Each row comes from the steps of one path. Every step used is in the known rows, and no mark comes twice. Write the path behind each row, first mark first.
Known rows
e x f h q d: 0.45, 2.51, -0.54, 0.29, -4.95, 2.07, -2.22, -1.03, -0.80, 0.13, -1.57, -0.16, 0.99, -0.64, -1.06, 0.78, 2.43, -1.40, 2.20
x f d e h q: -0.68, 3.66, -3.29, 0.22, -0.70, 0.95, -4.24, -1.25, -1.14, 0.33, -0.95, -0.32, 0.42, -2.57, 0.00, -1.80, 2.60, -1.71, -0.09
f d: -0.30, 0.94, -0.60, -0.21, -2.75, 2.50, -1.42, -0.45, -2.10, 1.56, -2.32, -0.25, -0.59, -1.22, 0.06, -0.95, 1.88, -1.32, 2.26
h q: -0.29, 1.61, -1.64, -0.52, -3.35, 2.26, -0.36, -0.54, -1.53, -1.00, -1.11, 0.82, -0.81, -1.50, -0.37, 1.20, 0.78, -1.03, 0.72
x f h q d: -0.09, 1.48, -2.05, 0.46, -5.17, 1.73, -2.11, -0.50, -0.23, -2.09, -2.26, 0.63, 0.81, -0.70, -1.01, 0.45, 2.26, -1.79, 0.69
h e x f d: -0.24, 2.15, -1.29, 0.63, -0.69, 1.90, -1.67, -1.39, -1.56, 3.34, 0.65, -0.72, 0.26, -1.72, -1.12, -3.75, 2.61, -1.26, 1.48
x f h e: -0.74, 1.09, -2.84, 0.87, -1.16, 1.63, -0.53, -0.94, -0.61, 1.88, -1.66, -0.77, 0.38, -1.75, -1.13, 1.17, 2.39, -1.50, -1.68
d e x: 0.74, 3.15, 1.14, 0.21, 0.64, 1.17, -2.37, -0.42, -2.75, 3.27, -1.17, -1.67, -0.12, -1.31, -0.02, 1.52, 0.87, -0.78, 1.00
q d f h: 0.33, 1.09, 1.99, 1.50, -6.50, 0.62, -0.65, 0.03, -0.97, 0.05, -4.09, -1.50, -0.37, 0.68, -0.33, 1.87, 2.24, -2.10, 0.34
x f h q: -0.48, 1.26, -3.10, -0.17, -2.61, 2.32, -1.42, -1.08, -0.55, -1.26, -2.08, 0.74, 0.64, -2.15, -0.51, 2.29, 2.44, -1.57, -1.26
f h: -0.29, 1.01, -0.69, -0.22, -2.91, 2.42, -0.42, -0.38, -1.77, 2.20, -4.05, -1.36, -0.32, -1.20, -0.02, 4.08, 1.87, -1.12, 0.43
d e x f: 0.80, 3.02, -0.70, 0.49, 2.06, 1.33, -3.11, -0.82, -2.41, 2.76, 0.17, -1.06, 1.18, -2.34, -0.55, -0.15, 1.29, -1.37, -1.28
f h q: -0.60, 1.23, -1.05, -0.51, -4.14, 2.08, -0.67, -0.72, -0.89, -0.74, -3.39, -0.15, -0.86, -1.00, -0.06, 3.80, 2.34, -0.97, 1.27
x f: 0.12, 1.37, -3.08, 0.19, -0.58, 2.42, -0.82, -0.62, -2.14, 1.35, -0.40, 0.48, 1.03, -2.74, -0.84, -0.14, 0.39, -1.82, -2.70
q h e x: 0.19, 2.72, 1.10, 0.30, -3.32, 1.36, -0.03, -0.39, -1.29, 5.70, -1.44, -2.10, -0.23, -1.08, -1.20, 0.85, 0.48, -0.78, 2.34
q d f h e: -0.20, 1.20, 1.69, 2.41, -6.30, -0.11, -0.14, -0.06, -0.12, 0.51, -2.99, -1.76, -1.00, 1.26, -0.91, 0.51, 2.51, -1.80, 0.98
x f h q d k: 0.58, 1.37, -0.29, 0.79, -7.34, 0.77, -1.02, -0.08, 0.02, -2.60, -2.18, 1.13, 1.07, -0.30, -0.67, 0.78, 2.67, -1.10, -1.92
d f h q: -0.33, 1.08, 0.60, 0.47, -5.18, 0.75, -0.14, -0.82, -0.32, -2.33, -3.26, -0.22, -1.07, -0.64, 0.11, 3.61, 2.71, -1.72, -0.78
q d f: 0.65, 1.48, 1.48, 1.54, -5.55, 0.63, -0.34, 0.16, -1.65, -0.33, -1.74, -0.45, -0.37, 0.17, -0.64, -0.79, 0.52, -2.17, -0.04
d q h: 0.45, 1.14, -0.17, -0.42, -5.48, 0.17, 0.18, 0.34, -0.69, -0.56, -2.98, 0.51, 0.37, -1.33, -0.36, 2.05, 0.40, -1.97, 1.63

Which path is each row?
0.32, 2.63, -0.75, 0.58, -1.85, 1.38, -0.75, -0.80, -0.92, 4.95, -0.13, -1.36, 1.22, -2.20, -1.70, -0.70, 0.66, -1.40, -0.13
q h e x f
0.46, 2.41, 1.21, 0.08, -5.06, -0.51, 0.72, -0.30, -0.57, 1.91, -1.42, -0.78, -0.05, -0.73, -0.99, 0.98, 0.88, -1.29, 3.29
d q h e x
-0.21, 3.71, -1.94, 0.22, -6.27, 1.88, -0.89, -0.34, -1.69, 0.54, -1.81, -0.31, -0.45, -0.66, -0.63, 0.56, 0.21, -1.23, 2.21
e h q d
-0.41, 1.52, -0.43, 0.43, -3.59, 1.23, 0.20, 0.03, -0.55, 3.61, -2.10, -1.18, -0.38, -1.13, -1.13, 0.55, 0.27, -1.20, 0.82
q h e
-0.54, 0.94, 0.78, 1.61, -3.81, 0.35, 0.75, -0.72, -0.54, 0.88, -2.87, -1.71, -1.27, -0.27, -0.49, 2.41, 2.55, -1.60, -1.13
d f h e
-0.44, 0.87, 0.19, 0.35, -6.31, -0.63, -0.61, 0.02, 0.44, -0.08, -2.52, 0.12, -0.39, -0.41, -0.62, -1.81, 2.27, -1.79, 4.31
f d q h e
0.05, 1.90, 1.68, 0.12, -5.82, -0.58, -0.71, -0.47, -0.32, 1.86, -2.06, -0.84, -0.37, -0.36, -0.69, -1.45, 2.42, -1.39, 5.63
f d q h e x
0.45, 3.47, -0.01, 0.35, -8.49, 0.73, 0.32, 0.03, -1.65, -0.15, -1.89, 0.00, -0.19, -0.34, -0.24, 1.10, 0.69, -0.59, -0.35
e h q d k
0.45, 3.29, 2.17, 0.48, -4.19, 0.65, -3.73, -0.35, -0.69, 0.13, -2.93, -1.63, -0.42, 0.88, -0.24, 2.13, 2.84, -0.69, 4.48
f h q d e x
0.07, 0.77, 0.41, -0.40, -6.40, 0.20, -1.13, 0.19, -0.44, -0.51, -3.56, 0.50, 0.15, -1.01, -0.04, -0.49, 1.87, -2.06, 3.76
f d q h
0.03, 3.57, -0.14, 1.14, -7.29, 0.35, -0.30, -0.55, -1.33, -0.79, -1.75, -0.48, -0.69, -0.29, -0.47, 0.38, 0.89, -2.06, 0.20
e h q d f
0.48, 0.69, -0.56, 0.37, -3.38, 1.46, -1.07, -0.40, -1.52, 0.11, -0.89, 0.98, 1.02, -2.05, -0.16, -2.24, 2.34, -1.34, -2.96
x f d k
0.19, 4.02, -0.49, 0.96, -2.66, 0.61, -2.74, 0.14, -2.32, 3.26, -2.50, -2.12, 0.03, -0.46, -0.25, 0.57, 0.41, -1.35, 1.16
q d e h
0.39, 2.74, 1.73, 0.08, -0.22, 1.23, -3.72, -0.67, -2.38, 3.28, -1.75, -1.70, -0.50, -0.92, 0.28, -0.94, 2.54, -0.90, 3.47
f d e x
0.15, 2.57, -1.94, 0.66, 0.10, 1.77, -0.32, -1.19, -2.02, 3.71, 1.19, -0.73, 0.49, -2.23, -1.50, -1.18, 1.16, -1.15, -0.74
h e x f
0.00, 0.57, -0.59, -0.29, -4.62, 0.64, -0.92, -0.26, -1.46, -2.01, -2.31, 1.01, -0.48, -0.90, 0.27, -0.99, 2.31, -1.80, 2.94
f d q
-0.14, 2.09, 0.62, 0.64, -4.58, 0.42, -3.58, 0.12, -0.10, -1.74, -3.50, -0.80, -0.55, 0.71, -0.12, 1.84, 2.77, -1.10, 2.90
f h q d e
-0.37, 0.82, -1.80, 0.68, -4.74, -0.51, -1.29, -0.35, 0.72, -0.76, -1.26, 0.85, 0.78, -1.57, -1.10, -3.45, 2.52, -2.41, 1.77
x f d q h e
1.18, 2.48, 1.40, 0.64, -7.06, 0.82, -1.15, -0.55, -0.70, -0.85, -1.60, 0.19, 1.21, -0.30, -0.73, 1.24, 2.94, -0.72, -0.40
e x f h q d k
-0.16, 1.62, -1.83, 0.49, 0.91, 1.22, -4.35, -0.54, -1.41, 0.67, -0.99, -0.28, 0.77, -2.12, -0.12, -3.08, 2.57, -1.90, -0.46
x f d e
-0.03, 0.86, 1.10, 0.86, -3.87, 1.10, 0.26, -0.54, -1.31, 0.57, -3.95, -1.44, -0.61, -0.76, 0.18, 3.78, 2.30, -1.93, -1.50
d f h
